Each row was made from one path, in order. Every step used is in the known rows, and no mark comes twice. Write each row's path.
Known rows:
vigoken/nupu/mupat: [-0.57  2.52  0.25 -0.03 -1.31  2.30  3.54 -0.01  0.98  3.32  0.88 -2.66
 -3.59 -1.07  2.24  0.43  0.42 -1.06 -2.41  2.54  0.33 -0.33 -2.52 -1.02
  0.07]
mebi/mupat/sedul/vigoken/nupu: [ 0.98  3.01 -0.28  2.53  1.91  0.26  4.99 -0.09  0.74  2.71 -1.33 -0.30
 -2.93 -1.43  2.56 -1.59 -0.61  0.26 -4.24  2.46 -0.33 -0.23 -4.08 -0.95
  0.92]
mupat/sedul/vigoken/nupu/bevepat: [ 0.17  2.64 -0.36  1.30  2.68  0.08  4.70 -0.96 -0.94  3.44  0.42 -1.03
 -3.41 -3.05  2.09 -0.07  1.46 -0.04  0.61  2.96 -0.36 -1.78 -3.49  0.35
  1.00]
bevepat/belor/vigoken/sedul: [ 0.69  0.31 -2.42  1.35  0.75  1.59  2.66 -0.37 -0.26  4.11 -0.86 -0.98
 -2.19 -0.83 -0.95 -0.17  0.09 -0.06 -2.10  0.79  0.86  3.63 -4.87 -1.75
 -0.38]
bevepat/belor: [-2.92 -1.09 -2.19  1.02  0.95  1.40  1.56  0.28 -2.18  1.80  1.60  0.08
 -1.16 -0.86 -2.53 -1.04  0.88  0.52 -3.13  0.07  0.56  0.82 -1.39  0.48
 -0.21]
mupat/sedul/vigoken: [-0.35  1.12 -1.35  2.05  1.95 -0.05  4.71 -0.57 -0.22  0.60  0.26 -0.35
 -0.84 -0.99  1.84 -2.17  0.86  0.69 -2.26  2.24 -0.66  0.80 -3.13 -1.16
  1.56]
sedul/mupat/mebi/bevepat: [ 0.27  1.22 -0.77  1.32  2.41  2.08  5.57  1.54  0.44  0.99 -0.16  0.05
 -1.05 -1.30  1.33 -1.55 -0.20 -0.40 -1.90  0.52  0.15 -1.37 -0.36  0.83
  0.70]
risun/bevepat/belor: [-2.63 -1.60 -1.84  1.29  0.84  0.82  1.89 -0.81 -2.74  1.10  2.24  0.73
 -1.89 -2.38 -2.14 -0.43  1.38  1.18 -3.06 -0.83  1.23  0.88 -0.61 -0.30
  1.07]
mupat/mebi/bevepat: [ 0.65  1.27 -1.00  1.47  3.05  2.00  4.82  1.20 -0.52  1.19 -0.34  0.66
 -1.20 -1.61  0.53 -1.45 -0.20 -0.74 -0.67 -0.03  0.16 -1.13  0.08  1.44
  0.70]
nupu/mupat/sedul/vigoken/belor: [-1.94 -0.31 -1.08  1.51  1.01  1.81  3.62 -0.77 -0.58  3.49  1.87 -1.18
 -2.45 -0.88  0.83 -1.30  0.47  0.43 -2.42  3.81  0.24 -0.52 -3.89 -0.93
 -0.33]
bevepat/sedul: [ 0.00  1.43 -1.41  2.07  0.11  1.02  3.93  0.39 -0.16  0.33 -0.51 -1.27
 -0.70  0.08 -0.35 -0.69  0.69  0.31 -2.37  1.50 -0.34  2.45 -3.11 -0.71
  0.82]
petuze/mebi/mupat/nupu/vigoken/belor: [-1.88  0.00  0.38  1.49  2.29  0.87  2.14 -0.26 -1.04  3.86  1.82 -0.88
 -4.08 -2.17  0.41 -0.74 -0.53 -1.24 -2.37  3.21 -0.38 -0.27 -2.04  0.45
 -1.63]
belor/vigoken/sedul/mupat/nupu/bevepat: [ 0.65  1.31 -0.38  1.45  2.91  0.30  4.43  0.33 -0.11  3.59  0.78 -1.57
 -3.47 -2.40  2.71  0.46  1.36 -1.10  0.68  3.20  0.13 -0.81 -2.51 -0.52
  0.55]
petuze/mebi/bevepat: [ 0.23  1.08 -1.95  0.72  2.16  1.82  3.41  1.26 -1.56  1.02 -0.42  1.74
 -0.99 -4.17 -1.66 -0.55 -0.04 -1.02 -2.38 -1.13 -0.04 -0.06  0.97  2.14
  0.93]
nupu/mupat/mebi/bevepat/sedul/vigoken: [ 0.73  1.81 -1.70  2.07  1.59  0.09  6.35 -0.16  0.32  1.08  0.27 -0.76
 -1.33 -0.93  2.11 -1.75  0.38  0.51 -3.43  2.80 -1.04  0.67 -3.51 -0.18
  1.39]
vigoken/sedul/mupat/mebi/bevepat: [ 0.56  1.48 -0.87  1.51  2.22  2.24  5.70  1.43  0.99  1.43 -0.86 -0.21
 -1.21 -1.06  1.61 -1.50 -0.24 -0.28 -1.86  0.76  0.45 -1.01 -1.41  0.32
  1.01]
mebi/bevepat/belor/vigoken/sedul/mupat/nupu: [ 0.98  0.72 -0.93  2.87  3.04  1.31  4.20  1.28  0.83  2.97 -0.43 -0.18
 -2.77 -0.82  2.35 -0.60 -0.62 -0.73 -4.20  2.49  0.32  0.07 -2.69 -1.29
  0.40]
bevepat/sedul/mupat: [-0.96  0.90 -0.67  1.29 -0.94  1.09  5.10  1.10  1.66  0.07  0.20 -2.28
 -0.45  0.34  1.22 -1.09  0.74  0.94 -4.63  2.24 -0.07  1.44 -3.47 -1.71
  0.70]
belor/vigoken/nupu/bevepat/risun: [ 0.29  0.52 -0.15  0.87  0.56 -0.04  4.20 -0.27 -1.77  2.16 -0.16 -3.11
 -3.43 -1.14 -0.34 -1.18  1.73  0.90  0.03  0.34 -1.01 -0.58 -2.01 -0.37
  1.28]
petuze/mebi/mupat/sedul/vigoken: [-0.60  1.44 -1.75  2.12  1.59 -0.25  5.40  0.35  0.46  0.73 -0.32 -0.09
 -1.09 -1.88  1.93 -2.36  0.57 -0.08 -3.71  1.92 -0.69  1.54 -2.14 -0.82
  1.67]
mebi/mupat/nupu/bevepat/belor: [-2.55 -0.13 -1.96  2.01  2.96  0.53  2.86  0.67 -2.11  3.35  1.69  0.40
 -2.91 -2.27 -0.45 -0.48  1.50 -0.55 -1.70  1.70  0.25 -0.47 -0.90  1.10
  0.13]
petuze/mebi/mupat: [-1.03  1.05 -1.44  0.60 -0.22  0.32  3.58  2.36  0.54  0.90 -0.69 -0.01
 -1.49 -2.92 -0.32 -1.38  0.00 -1.64 -4.24 -0.51  0.20  2.15  1.07  0.54
  0.61]
bevepat/sedul/vigoken/nupu/mupat/mebi: [-0.16  2.07  0.44  0.77 -0.62  2.33  5.82  0.52  2.21  1.68  0.56 -4.17
 -2.50  1.53  3.19 -0.76 -0.44 -1.52 -1.95  3.08  0.07 -1.03 -2.64 -1.05
  0.72]
vigoken/belor: [-1.70 -1.13 -0.75  0.62  0.75  2.04  1.62  0.05 -1.59  3.08  1.64 -0.75
 -2.10 -0.99 -1.48 -0.87  0.01  0.31 -1.67  1.68  0.92 -0.62 -2.39  0.11
 -1.12]

Write each row's path:
[-1.12  0.02  0.55  0.16 -0.35  1.95  5.03  1.63  1.99 -0.29  0.74 -3.54
 -0.55  1.62  2.00 -1.72 -0.24 -0.65 -1.95  1.28  0.65 -1.16 -1.04 -1.03
  0.59] | sedul/mupat/mebi
[ 1.63  2.99 -1.59  2.75  1.59  2.37  6.40  0.57  0.84  2.55 -1.06 -1.10
 -2.27 -0.46  1.26 -0.16 -0.36 -1.02 -2.62  2.28 -0.67  1.59 -3.24 -0.29
  0.23] | belor/vigoken/nupu/mupat/mebi/bevepat/sedul
[-1.22  2.41 -1.06  2.37  0.40  3.23  4.87 -0.87  0.76  3.44  0.60 -1.57
 -3.41 -1.11  2.29  0.50  1.20 -1.10 -1.81  2.65  0.20  1.65 -2.92 -2.70
  0.71] | risun/bevepat/belor/vigoken/nupu/mupat/sedul
[-1.91  2.35 -0.82  1.62 -0.11  3.17  4.58 -0.01  1.14  1.79  0.47 -2.03
 -1.75 -0.17  2.49 -0.40  1.77 -1.26 -0.34  2.74  0.00  1.46 -2.00 -2.15
  1.14] | nupu/mupat/sedul
[ 1.71  2.32 -0.22  2.24  1.24 -0.36  4.68 -1.01 -0.15  1.86 -0.74 -0.53
 -2.91 -1.78  1.54 -0.79 -0.52  1.22 -4.46  2.05 -0.15 -0.21 -4.54 -0.93
  1.34] | risun/bevepat/sedul/vigoken/nupu
[ 0.76  0.91 -2.37  1.42  0.94  2.53  3.98 -0.11  0.60  4.71 -0.67 -1.40
 -2.73 -0.68  0.32 -0.01 -0.01 -0.87 -1.87  1.38  0.78  2.84 -4.47 -1.61
 -0.36] | nupu/mupat/mebi/bevepat/belor/vigoken/sedul
[-0.86  1.66  1.60  1.55  2.70 -0.56  3.23 -0.77  0.17  1.68  1.58 -1.68
 -3.49 -1.33  3.24 -0.95  0.17 -0.84 -1.76  3.40 -1.48  0.26 -2.49 -0.67
 -0.52] | sedul/mupat/nupu/vigoken
[-0.58  0.94  0.10  0.52 -0.40  2.85  4.89  0.10  1.14  2.65  1.58 -3.54
 -3.37  0.42  2.04  0.08 -0.31 -1.81 -1.66  1.72  0.77 -0.57 -1.39 -1.38
  0.07] | risun/bevepat/belor/vigoken/nupu/mupat/mebi
[-2.36 -0.47 -2.26  1.62  2.20  2.29  3.86  1.06 -1.18  2.02  1.13  0.54
 -1.15 -0.98 -1.19 -1.43  0.32  0.25 -3.61  0.28  0.42 -0.62 -0.90  1.09
 -0.07] | sedul/mupat/mebi/bevepat/belor
[ 0.20  2.28 -1.38  2.61  1.75  0.37  5.15  0.98 -0.05  1.56 -0.47 -1.08
 -2.31 -1.82  1.18  0.16  1.15 -1.31 -1.34  2.68 -0.58  1.22 -1.91  0.21
  1.33] | petuze/mebi/mupat/nupu/bevepat/sedul
[ 1.10  0.59 -2.44  1.72  1.64  2.07  3.67  0.00  0.08  4.18 -1.14 -0.76
 -2.30 -0.78 -0.40 -0.39 -0.30 -0.47 -1.89  0.75  0.82  2.80 -4.36 -1.29
 -0.31] | mupat/mebi/bevepat/belor/vigoken/sedul
[-0.79 -0.53 -1.88  1.65  1.57  1.21  3.70 -0.20 -1.50  2.81  1.06 -0.04
 -1.93 -1.96 -1.06 -1.21 -0.32  0.66 -3.98  2.63 -0.05 -0.29 -3.50  0.62
 -0.23] | petuze/mebi/bevepat/sedul/vigoken/belor
[-1.65  0.21  0.52  1.81  2.79  0.58  2.23 -0.50 -1.02  4.14  1.90 -0.73
 -4.28 -1.65  1.07 -1.04 -0.36 -0.77 -1.92  3.69 -0.35 -0.24 -2.74  0.08
 -1.79] | mebi/mupat/nupu/vigoken/belor
[ 0.72  0.87  0.36  2.27  1.77  0.93  3.73  1.41  1.54  1.44 -0.59 -1.25
 -2.24  0.08  3.17 -0.90 -0.35 -0.55 -3.37  2.72  0.55 -0.69 -2.48 -1.76
  1.27] | vigoken/sedul/mupat/nupu
[-0.53  2.24  1.09  2.12  3.43 -1.19  3.19 -0.40 -0.08  2.26  0.85 -0.63
 -4.05 -2.08  3.13 -1.24  0.07 -1.47 -1.47  2.92 -1.56  1.21 -1.63 -0.11
 -0.57] | mebi/mupat/nupu/vigoken
[-0.69  2.06  1.33  2.05  2.59 -0.51  3.78 -0.76  0.43  1.50  1.22 -1.91
 -3.38 -0.92  3.30 -0.81  0.16 -0.76 -2.21  3.84 -1.75  0.86 -3.17 -0.92
 -0.36] | bevepat/sedul/mupat/nupu/vigoken
[-0.92 -0.89 -1.22  1.85  1.17  0.49  3.45 -1.06 -1.45  2.47  1.76 -0.50
 -2.28 -1.52 -0.33 -1.10  0.23  1.55 -3.41  2.81  0.40  0.03 -3.99 -0.66
  0.12] | risun/bevepat/sedul/vigoken/belor
[-2.07 -0.29 -2.88  1.75  2.69  1.76  2.59  0.51 -2.64  2.46  1.02  1.97
 -1.36 -2.36 -2.38 -1.12  0.78  0.53 -3.31 -0.25  0.30  0.34 -0.90  1.53
 -0.13] | mebi/bevepat/belor
[-0.94 -0.04 -1.35  1.77  1.29  1.77  4.71 -0.31 -0.42  3.34  1.57 -1.23
 -2.43 -0.65  0.67 -1.25 -0.17  0.41 -3.19  3.80  0.05 -0.79 -4.02 -0.04
 -0.43] | nupu/mupat/mebi/bevepat/sedul/vigoken/belor
[-0.55  0.42  0.43  0.45 -0.66  2.24  5.17  1.40  2.67  0.37 -0.26 -3.86
 -0.77  1.98  2.39 -1.57 -0.28 -0.49 -1.84  1.62  1.04 -0.67 -2.53 -1.71
  1.04] | vigoken/sedul/mupat/mebi
[-1.61 -0.10  0.77  2.16  2.13  0.82  2.95 -1.34 -0.81  3.28  2.38 -1.40
 -4.14 -1.50  1.37 -0.34  0.01  0.10 -2.45  4.00 -0.22 -0.29 -3.66 -0.93
 -0.94] | risun/bevepat/sedul/mupat/nupu/vigoken/belor
[-0.46  1.72  1.31  1.62  3.33 -0.69  2.38 -1.05 -0.83  1.84  1.34 -1.11
 -3.62 -1.63  2.38 -0.83  0.13 -1.20 -0.49  2.79 -1.54  0.49 -2.02 -0.05
 -0.49] | mupat/nupu/vigoken
